Each row comes from the steps of one path. Every step used is in the known rows, and no mark comes twice. Write the path behind each row, first mark first.
Known rows
notepu/farib: [ 1.95  0.15 -0.01 -2.36 -0.83  2.66  1.56  1.30  0.31  0.24  1.65 -0.79
 -0.45 -2.19  1.04  0.39  0.40  1.58 -0.74 -0.10  0.15 -1.34  2.96]
farib/notepu/guni: [ 0.02  0.04  1.66 -4.62 -0.36  2.72  1.27  0.16  1.69 -1.32  2.52  1.79
  3.78 -0.13 -2.91  2.63 -2.88 -0.63  4.20 -0.27  2.04 -0.97 -1.72]
tokag/guni/farib/notepu/mufavem: [-0.82 -0.74 -4.02  0.31 -3.64  3.72  0.95 -1.00  0.05  0.48  2.45  1.55
  1.12 -0.35 -3.86  4.61  1.95  0.73 -0.03  2.36  3.37 -2.98 -1.55]
dabe/notepu/mufavem/tokag: [ 0.31  2.54 -3.43 -3.37 -0.72  2.52  1.47 -2.07  1.39  6.62 -0.09  2.39
 -1.67  2.10  3.65 -0.92  2.10  5.45 -1.86  3.25  0.66  3.27 -2.13]
guni/tokag/mufavem: [-1.30  2.12 -1.96  0.62 -2.48 -4.49  3.41  3.06  3.10  1.66 -4.69  0.67
  3.89 -0.69 -0.27  0.90  2.42  0.25 -1.51 -0.62  0.17 -4.27 -0.97]
tokag/dabe/notepu/mufavem: [ 0.28 -1.45 -3.23 -3.00 -1.71  3.00 -0.90 -1.75  4.34  2.93  2.04  2.83
 -1.77  3.05 -0.21  2.63  2.82  2.57 -2.54  1.60  0.16  3.91 -1.13]
guni/mufavem/tokag/dabe/notepu: [-1.68  1.43 -4.43 -4.31  0.78 -1.12  3.80 -4.90  1.44  1.07  3.13  1.65
 -3.23  3.21  2.61  1.04  4.72  1.93 -3.41  0.96  1.85  3.45  0.91]
guni/tokag: [-1.49  1.20 -0.42 -1.04 -2.13 -3.38  0.89  1.91  0.50  1.06 -2.15  1.01
  1.22  0.54  0.66  3.09  0.26  0.79 -0.03  1.32  0.70 -0.26 -0.60]
guni/mufavem/tokag: [-0.53  2.58 -2.21 -2.31  1.13 -2.12  3.80 -3.56 -0.40  1.27 -1.55  0.37
 -1.61  0.21  1.31 -1.44  1.75  1.09 -1.71  2.83 -0.10 -0.85 -0.18]
mufavem/tokag: [ 0.06  2.33 -1.15 -1.06  0.69 -0.67  3.00 -1.15 -0.70  2.38 -0.06 -0.93
 -0.83  0.68  2.12 -0.64 -0.65  2.96 -1.58  1.85  0.41  0.57 -1.08]
notepu/guni/mufavem: [ 1.44  1.23 -0.49 -1.80 -0.51 -0.10  3.13 -1.92  0.93 -1.38 -0.55  3.17
  1.16 -1.30 -1.34 -0.69  1.36 -0.25  3.63  2.11  0.02 -0.84 -0.50]
mufavem/tokag/dabe/guni/farib: [ 0.54  3.40 -3.19  0.39  0.26 -2.13  5.02 -1.85  0.28 -0.92  2.53 -2.24
 -0.89  2.38 -0.21  1.71  3.49  5.18 -5.05 -0.56  2.90  2.96 -3.42]
dabe/guni/mufavem: [-0.14  3.48 -0.85 -0.56  2.00 -2.21  1.11 -2.60 -0.14 -0.31 -2.86  3.34
  0.27  0.77 -2.88 -1.69  4.58  0.36  0.83 -1.22  1.46 -1.30 -0.97]
dabe/notepu: [-0.89  0.35 -1.11 -1.23  0.07  1.73 -0.88 -1.50 -0.09  0.96  2.13  2.20
 -0.77  1.31  2.69  0.02  2.51  0.96  0.14 -1.70  2.20  3.11  1.14]
dabe/guni/farib/notepu/mufavem/tokag: [ 0.31  3.95 -2.08 -3.88  0.25  2.02  2.06 -1.37  1.00  2.47 -0.70  0.13
  1.45  1.60 -2.66  1.16  1.69  5.34 -3.01  1.37  2.65 -0.97 -5.87]
guni/dabe/notepu/farib: [ 2.87  0.10  1.99 -3.33  0.82  3.33  1.67  0.78  1.08  0.58  4.69 -0.96
 -2.17 -2.42  0.07  3.35  4.51  2.76 -2.42 -3.41  1.34  2.09  5.47]
dabe/notepu/guni: [ 1.16  1.65 -0.25 -1.62 -0.97  2.88  1.94 -0.82  0.74  0.69  2.98  3.75
  1.03  0.41  2.79  0.52  1.24  2.44  4.09 -0.67  2.82  3.89 -0.71]
mufavem/tokag/guni/dabe: [ 1.53  2.52 -0.68  2.15 -0.20 -2.17  6.02 -0.93 -1.63  2.90  2.14 -0.85
 -0.24 -0.09 -1.98  3.73  1.68  3.65 -1.29  0.59  2.17  0.22  1.75]
tokag/dabe/notepu/farib/guni/mufavem: [ 1.68  0.20 -4.86 -4.36 -2.50  4.28  1.54 -2.18  0.58  0.48  5.00  1.86
 -4.24  2.51  1.11 -0.07  3.47  1.75 -0.96  1.33  3.52  1.13  4.64]
guni/dabe: [ 1.53 -0.65  3.05 -0.61  1.23 -1.00  0.65  0.86  0.97 -0.57  0.46 -2.06
 -0.60 -1.39 -3.63  2.84  1.71  0.20 -1.39 -1.43 -1.15  0.33  1.33]
farib/notepu/mufavem/tokag/guni: [-1.10  1.93 -3.95 -2.51 -2.44  2.39  3.20 -1.92  0.70  5.53  0.67  2.97
  1.42  2.07 -2.34  2.74 -1.62  3.11  0.42  3.88  2.44 -2.70 -2.46]
dabe/notepu/guni/mufavem: [ 0.38  1.88 -1.48 -2.96 -0.04  1.58  2.38 -3.28  0.63 -0.35  1.58  5.08
  0.05  0.03  1.56 -0.70  4.12  0.55  4.10  0.44  2.59  2.20  0.34]
farib/notepu/mufavem/tokag/dabe: [-0.71 -0.78 -2.63 -7.03 -0.65  2.31  1.64 -1.30  4.94  3.49  1.63 -0.18
 -0.05  2.99 -3.34  4.16 -2.68  2.40 -3.97  3.73 -0.60 -0.05 -3.01]
mufavem/tokag/guni: [-0.19  3.19 -3.67  2.61 -1.83 -1.08  5.16 -1.84 -2.78  3.41  1.27  0.99
  0.07  1.44  1.89  0.75  0.26  3.35  0.59  1.68  3.01 -0.08  0.20]
guni/farib/notepu/mufavem/tokag/dabe: [-0.54 -1.28 -4.18 -5.03 -1.33  2.37  2.71 -1.27  3.45  0.48  3.21 -2.56
 -0.92  1.29 -2.55  4.90  0.37  3.10 -5.62  3.61  0.53  0.14 -3.55]
mufavem/tokag/dabe/notepu: [-0.97  0.94 -3.36 -2.86  0.13  0.21  2.77 -2.82  1.48  2.07  4.32  0.29
 -2.40  3.48  3.68  2.23  2.04  3.59 -3.81 -0.01  2.03  5.39  0.12]
guni/mufavem/tokag/dabe: [-0.93  0.71 -3.58 -3.51  0.75 -2.91  4.64 -3.80  1.65  0.27  0.78 -0.63
 -2.49  1.50 -0.37  0.82  2.13  1.23 -3.81  2.82 -0.53  0.59 -0.01]

Write each row's path
[ 0.53  1.50 -0.96 -2.64 -0.82  1.41  4.20 -1.02  1.99  5.12  1.56  0.78
  0.81  0.45 -6.42  5.95 -0.06  3.72 -1.26  2.55  1.37 -2.26 -0.71] : farib/notepu/mufavem/tokag/guni/dabe
[ 3.45  0.54  3.33 -1.11  0.42  0.43  3.47  1.67  1.75 -0.85  1.81 -0.38
  1.66 -2.26 -4.06  3.32  0.28  1.96  2.27 -0.32 -0.34  1.50 -0.16] : notepu/guni/dabe
[ 1.28  2.42 -2.45 -2.09 -0.76  1.22  2.26 -0.76  1.44  5.52 -2.38  0.70
 -0.72  0.86  0.51 -0.66 -0.81  4.77 -2.13  4.93 -1.63  0.17 -3.02] : notepu/mufavem/tokag
[ 1.01  1.99 -2.68 -3.59 -1.02  1.40  5.41 -2.32  2.20  1.94  5.57  1.82
 -0.28  2.70  3.36  2.09  0.49  5.16 -0.20  0.89  2.89  6.19 -1.59] : mufavem/tokag/dabe/notepu/guni
[-2.52 -0.18 -2.82 -2.86 -2.30 -2.31  0.64  0.02  2.26  0.80  2.56  2.42
 -0.49  3.31  1.92  5.55  2.69  1.70 -2.41 -0.92  2.65  4.55  0.75] : guni/tokag/dabe/notepu
[ 1.68  3.05 -4.50 -0.89 -0.87 -0.08  3.96 -1.66  2.12  2.09  0.23 -0.84
 -0.55  2.59 -1.60  1.59  3.90  7.61 -5.19  2.67  1.07  2.46 -5.38] : notepu/mufavem/tokag/dabe/guni/farib
[-1.00  5.39 -0.83  1.27 -1.23 -5.39  3.64  2.89  3.34  2.03 -6.42  2.54
  5.59  1.00 -2.10  0.20  4.08  2.22 -1.15 -2.61  2.08 -3.89 -2.66] : dabe/guni/tokag/mufavem
[-0.58  0.39 -2.68 -4.94 -3.28  0.35  2.41  0.99  2.93  0.82  4.15  1.52
 -1.04  1.45  2.97  6.04  2.99  3.61 -3.25 -0.77  2.96  3.18  3.42] : guni/tokag/dabe/notepu/farib
[-0.53  0.94 -2.44 -7.90  0.48  0.11  6.01 -3.38  3.58 -1.14  3.40  1.36
  0.82  1.51 -3.38  3.68 -1.02  0.40  0.42  2.64  1.70 -0.52 -1.75] : farib/notepu/guni/mufavem/tokag/dabe
[ 1.18  1.31 -3.25 -5.14 -0.86  2.84  4.55 -1.97  1.84  2.47  6.45 -0.54
 -3.05  1.47  4.60  2.45  2.07  5.07 -4.62 -0.37  2.42  3.69  2.63] : mufavem/tokag/dabe/notepu/farib
[ 2.43  3.44 -1.69 -0.80 -1.19  2.21  6.85 -1.27 -1.48  4.28  6.01  0.62
 -1.90 -0.85  1.86  4.26  4.48  6.43 -1.99 -1.69  4.60  2.00  5.56] : mufavem/tokag/guni/dabe/notepu/farib
[ 0.20  1.44 -0.58 -0.40  0.56 -1.49  1.00 -0.65  2.22 -0.56  0.84  1.12
  0.93  3.34 -3.52  1.59  1.33  2.19 -1.53 -2.42  1.39  2.01 -1.51] : tokag/dabe/guni
[-0.25  2.71 -2.11 -6.62  0.55  1.48  2.19 -1.77  4.88  3.73  0.14  1.60
  1.28  4.76 -5.45  3.01 -0.86  4.72 -3.13  1.47  1.15  0.23 -4.75] : farib/notepu/mufavem/tokag/dabe/guni
[-1.18 -0.08 -1.08 -2.47  0.55  0.53  0.46 -1.17  2.03 -4.17  4.17 -1.54
  1.17  2.29 -5.08  4.90  2.38  0.60 -3.10 -3.64  4.19  0.43 -2.29] : tokag/dabe/guni/farib/notepu
[ 0.64  3.61 -3.93 -1.61 -0.38 -0.43  3.23 -2.47 -2.61  3.01 -1.56  0.66
 -2.73  2.49  0.87 -4.09 -0.49  2.48  0.49  5.13  1.85 -1.34  0.04] : farib/guni/mufavem/tokag
[ 0.69  4.19 -2.69 -4.27  0.13  0.43  5.55 -4.17 -0.13  2.13  1.43  3.95
 -0.52  0.63  3.98 -1.29  3.30  3.38  2.55  2.08  2.63  3.11 -0.24] : dabe/notepu/guni/mufavem/tokag
[ 1.11  0.98 -1.04 -3.26 -0.90  4.30  0.97 -0.36  0.19  1.00  3.87  1.24
 -1.60 -0.66  3.97  0.42  2.66  2.44 -0.68 -1.97  2.48  1.78  3.61] : dabe/notepu/farib
[ 0.56  2.97 -7.10  2.49 -3.74  2.47  4.42 -3.19 -2.35  4.92  2.50  2.49
 -1.48  1.25  3.99  1.45  5.31  6.66 -1.64  3.35  5.02  2.61 -1.60] : dabe/notepu/mufavem/tokag/guni/farib
[ 0.50  1.64 -4.85 -2.59 -1.24 -0.95  3.82 -3.11 -0.04  1.56  1.08 -0.24
 -3.57  4.01 -0.92 -1.45 -0.79  2.29 -1.83  5.03  1.45  0.23 -0.06] : farib/guni/mufavem/tokag/dabe
[-0.01  0.45 -2.44 -1.98  0.16 -1.60  3.85 -1.54  1.81  1.24  2.26 -1.84
 -1.46  2.20  0.37  1.98 -0.78  2.62 -3.93  1.60 -0.38  2.10 -0.69] : mufavem/tokag/dabe
[ 2.30  0.57 -1.02  1.01 -1.78  1.29  3.29  0.89 -0.94 -3.09  2.59 -0.66
  1.31 -2.54  0.50  1.41  1.50  1.83  2.04  1.25  2.17  1.21 -1.67] : notepu/guni/farib
[ 0.94 -1.22 -2.25 -3.99 -0.87  3.75  1.56 -0.73  2.73 -0.04  6.57  0.57
 -2.47  0.87  2.41  3.22  3.10  2.67 -2.88 -2.00  2.14  3.59  3.82] : tokag/dabe/notepu/farib
[-1.21  0.65 -3.92 -2.29 -4.29 -0.32  0.03  0.66  0.80  2.29  2.59  2.45
 -1.33  5.65  1.30  3.23  0.40  2.69 -0.21  1.76  4.51  4.19  0.55] : farib/guni/tokag/dabe/notepu
[ 0.23  5.77 -1.84 -2.02  2.52 -3.00  4.02 -3.73 -0.91  2.21 -3.05  2.44
  0.00  1.81 -0.42 -2.86  3.53  3.35 -0.93  0.19  1.78 -0.54 -2.16] : dabe/guni/mufavem/tokag
[-0.87  1.12 -3.51  2.70 -1.78 -1.60  2.77 -3.32 -1.98 -0.04  0.07  3.58
 -0.20  0.07 -1.59  0.51  3.78 -1.02  2.33  1.04  2.35 -2.24  1.91] : tokag/guni/mufavem
[ 3.29  2.39 -1.90 -2.77 -1.17  3.43  1.47 -0.25  0.54  7.78  0.40  0.55
 -3.46  3.04 -0.73 -0.26  1.27  7.10 -1.64  3.76  1.61  3.19 -0.44] : farib/guni/dabe/notepu/mufavem/tokag
[-0.20  3.62 -1.98 -1.23 -3.54 -1.59  5.13  2.30  3.79  2.73 -1.55  4.36
  5.08 -0.31  2.31  1.93  3.68  2.56  2.06 -1.25  3.01 -0.52 -1.52] : dabe/notepu/guni/tokag/mufavem
[ 2.40  1.68 -2.36 -2.34 -2.57  6.09  0.06  0.62 -1.26  2.75  3.95  1.35
 -2.53  1.48  3.28 -1.90  0.63  3.55  1.17  0.44  4.41  1.37  3.65] : dabe/notepu/farib/guni
[-0.12  3.05 -5.05  4.16 -2.75 -1.04  5.98 -1.72 -4.19  0.59  2.97 -0.87
 -0.55 -0.06  2.79  1.53  2.58  3.85 -1.37  2.30  4.38  0.02 -0.31] : mufavem/tokag/guni/farib
[ 1.86  1.88 -3.53 -3.54 -1.85  4.68  0.91 -1.81 -1.73  1.88  2.44  2.86
 -3.80  0.88  2.33 -2.81  3.33  2.03  1.18  1.07  4.12 -0.21  4.69] : dabe/notepu/farib/guni/mufavem
[ 0.23 -0.35 -2.70 -4.05 -0.65  0.99  3.46 -3.51  2.63 -1.56  4.16  3.98
 -0.55  1.43  0.21  2.11  4.14  0.80  1.96  0.50  2.40  4.15  0.31] : tokag/dabe/notepu/guni/mufavem
[-1.65 -1.66 -0.22 -2.14 -0.20  2.02 -0.21 -0.33 -0.11 -3.96  3.40 -2.41
  0.57 -1.02 -1.89  2.95  0.77 -1.21 -1.67 -1.29  2.65 -1.52 -0.52] : guni/farib/notepu
[ 1.33  3.66 -2.12 -3.22  0.30 -0.88  6.28 -2.56  0.09  1.22 -0.53  1.92
  0.74 -0.51  1.09 -1.44  0.66  2.67  2.26  3.85  0.72 -0.20 -1.65] : notepu/guni/mufavem/tokag
[-1.36  2.17 -2.24 -3.77  1.37 -0.11  3.76 -2.25  1.23 -2.07  4.04 -2.30
  0.67  2.65 -2.68  3.83  1.42  3.55 -4.80 -2.17  4.32  1.04 -3.14] : mufavem/tokag/dabe/guni/farib/notepu
[ 1.92  4.11 -4.53 -4.68 -1.39  3.83  4.11 -2.92 -2.26  4.27  2.40  2.06
 -4.17  1.72  4.56 -3.74  2.62  4.99 -0.25  2.96  4.53  0.40  3.79] : dabe/notepu/farib/guni/mufavem/tokag
[ 3.26  1.34 -1.37 -1.19 -2.48  4.50  0.62  1.81 -1.28  1.74  2.03 -0.57
 -1.97  0.08  0.57 -2.10 -2.06  2.63  1.20  2.18  1.91 -1.85  2.93] : notepu/farib/guni
[ 0.26  3.75 -1.85 -1.67  1.13 -2.10  3.88 -2.14  1.49  1.76  0.84  0.35
  0.19  4.14 -1.00  0.96  0.95  4.87 -3.13 -0.80  1.60  2.82 -2.70] : mufavem/tokag/dabe/guni
[ 1.29 -0.43 -1.82 -2.65 -1.33  2.38  2.36 -1.32  3.05 -0.45  5.70  2.90
  0.12  2.02  1.33  3.08  1.30  2.12  1.81 -0.88  2.59  5.30 -0.49] : tokag/dabe/notepu/guni
[ 2.71  3.78 -4.19 -4.07 -1.51  2.49  5.02 -1.18 -2.11  3.13  0.53 -0.11
 -3.39  0.31  1.67 -3.59 -0.07  3.81 -0.58  5.01  2.04 -2.56  2.75] : notepu/farib/guni/mufavem/tokag
[-1.59 -0.44 -3.51 -4.05 -4.02 -0.18 -0.07  0.20  4.70  3.81  0.23  3.71
 -0.30  3.62  0.55  5.66  2.91  3.42 -2.70  2.68  0.59  4.12 -1.54] : guni/tokag/dabe/notepu/mufavem
